What can hang from each mark:
zokimi: duba popas zodar
popas: goki sifusiz
goki: zokimi
sifusiz: duba popas
duba: goki popas ruvik zodar
ruvik: duba

Each row was made from one small tree. The marks that hang from a mark follow it in brackets, in alphabetical order. Every link used is in the known rows. Write each row's tree.
Known rows:
ruvik[duba[goki popas zodar]]: [-12 -18   2  18  24  -5  25  32  64  -5  41 -14   9 -19  16  45]
sifusiz[duba[popas[goki]]]: [ 31   0 -14 -10   8 -14  -4  22  23  -8  -1  10 -10 -15  29 -14]
duba[popas[goki[zokimi] sifusiz] ruvik zodar]: [-26  14  10 -16 -19 -21   3  29  12  -6  11  -1  -2  -1  11  43]
duba[goki popas[sifusiz] ruvik zodar]: [-37  11  -1 -10  -5  12  22  49  44 -40  58 -10  -1  -7  32  42]
sifusiz[duba popas[goki[zokimi[zodar]]]]: [ 56 -18  11 -22  -3 -16  -4 -38  -7  21 -52   5   3 -13  -6 -49]
sifusiz[duba[popas[goki] ruvik zodar]]: [-22   7  -1 -13   5  -8   6  41  34 -16  25  -4 -11 -29  27  -6]
popas[sifusiz[duba]]: [ 38  23 -17  12  -2  44 -19   5   9 -19   5  14 -17  14  23 -27]
goki[zokimi[zodar]]: [ 43  -7   4  -5   9 -34  -8 -50 -38  28 -59   6  24  20 -49   7]
sifusiz[duba]: [ 40  10 -19  10  19  14 -11  -3  13  -8  -7  12  -3  -2   9 -30]
ruvik[duba]: [ 23   1  -8  52  15  13  19 -11  28   8 -12   6   7   6  -5   7]
duba[popas]: [ 21   4 -11  -3  26 -28   7  14  16 -10  17  16  -2   4  11  14]
zokimi[popas]: [ 24   1   1  22  16 -78 -17 -15 -27   0  33  11   2  12 -11 -11]
goki[zokimi]: [ 46   5 -12   8  14 -28  -5 -31 -12  15 -41  16  22  17 -28  13]
ruvik[duba[popas[goki[zokimi] sifusiz] zodar]]: [-3 -4 12 14 -6 -6  0 19 33 16  4 -4 -4 -1  7 45]
zokimi[duba[goki] popas zodar]: [-22 -28   6  -4  -1 -13 -21 -28 -56  16   6 -20  10   8 -31  -8]
popas[goki sifusiz]: [ 52  19 -24  27 -17   0 -19  -5   2  -7 -35  13   6  18  25  26]
duba[goki[zokimi] popas ruvik zodar]: [-31  -5   5 -24   8 -32  29  25  31 -12  25 -10  21 -16  -6  47]

Write each row's tree:
[ 14 -22  16  11  -4 -38  20 -15   5  32 -37  -2   8  -1 -22  21] | ruvik[duba[popas[goki[zokimi[zodar]]]]]
[-14  -7   2  -6  -2  25   0 -17  -4  19 -38  -6  11 -12  -4   3] | sifusiz[popas[goki[zokimi[duba[ruvik zodar]]]]]
[-14 -21  18 -15   0 -33 -32 -50 -84  42 -23  -7   7  21 -62 -15] | goki[zokimi[duba popas zodar]]
[-59  -5   0 -23 -22  76  18  11 -15 -12   3 -17  -8   9  -1   9] | zokimi[duba[goki popas[sifusiz] ruvik] zodar]
[ -5 -13   8 -12 -16  21  11 -42 -32  26 -66  -4  11  -2 -22 -18] | sifusiz[popas[goki[zokimi[duba[ruvik] zodar]]]]
[  8  32 -12  17 -15  55   2   9   8 -29  15  12 -18  11  21 -31] | popas[sifusiz[duba[ruvik]]]
[-11   3  -8  17 -23   4 -45  -7 -49   9   6  -1 -12  18   7  -2] | zokimi[duba popas[goki sifusiz]]
[ 23   6   0   9 -11 -28 -23   6  -9 -22  57   4 -13   7  16 -30] | zokimi[popas[sifusiz[duba[goki]]]]
[  4  22   1  -2 -29  20 -19   4   3  -1 -28  -1  -1  -1   8   2] | popas[goki[zokimi] sifusiz[duba[ruvik zodar]]]
[-15   4 -12  -2   4 -14  48  27  35 -33  26   2  10  -9  18  22] | duba[goki popas ruvik]
[-74   3  -6 -12  18  52   3  33   7  -4  29 -11 -10  -8   3  20] | zokimi[duba[popas ruvik zodar]]
[-29  -3   5  -8  -6  39   2 -43 -55  29 -64  -7  14  17 -56  -4] | goki[zokimi[duba[ruvik] zodar]]
[  1   1   4  -3   4  14   8  10  36 -12   9  -4  -6 -33  30 -37] | sifusiz[duba[ruvik zodar] popas[goki]]
[ -8   3   8  -7  19  31  12  11  36 -20  36  -1 -14 -25  20 -50] | sifusiz[duba[ruvik zodar] popas]
[ -6  -4   2  -9  13  30  24  17  52 -29  38 -10   0 -34  28 -35] | sifusiz[duba[goki ruvik zodar] popas]
[-25 -18  -1 -23  14  32  -8  -6 -30  17 -16  -6  -6   9 -18   0] | zokimi[duba[popas] zodar]
[ 17  -1  20   8  -7 -62 -28 -26 -57   3  31   3 -10  30 -21 -19] | zokimi[popas[sifusiz] zodar]
[ 13   3  -3  32 -12   8  16  20  32   0   6   6 -12   4  28  24] | ruvik[duba[popas[goki sifusiz]]]
[-63   0  -9 -10   3  41  -2  33   8   2   3 -14  -3 -15  12  30] | zokimi[duba[popas[goki] ruvik zodar]]
[ 28   8  11   7  -7 -64 -27 -26 -43  10  16  15   0  29 -25  -4] | goki[zokimi[popas[sifusiz]]]
[ -5  -3  12 -27 -14 -22  16  -1  -9   6 -28   1  -5 -13 -11 -25] | sifusiz[duba[popas[goki[zokimi[zodar]]] ruvik]]
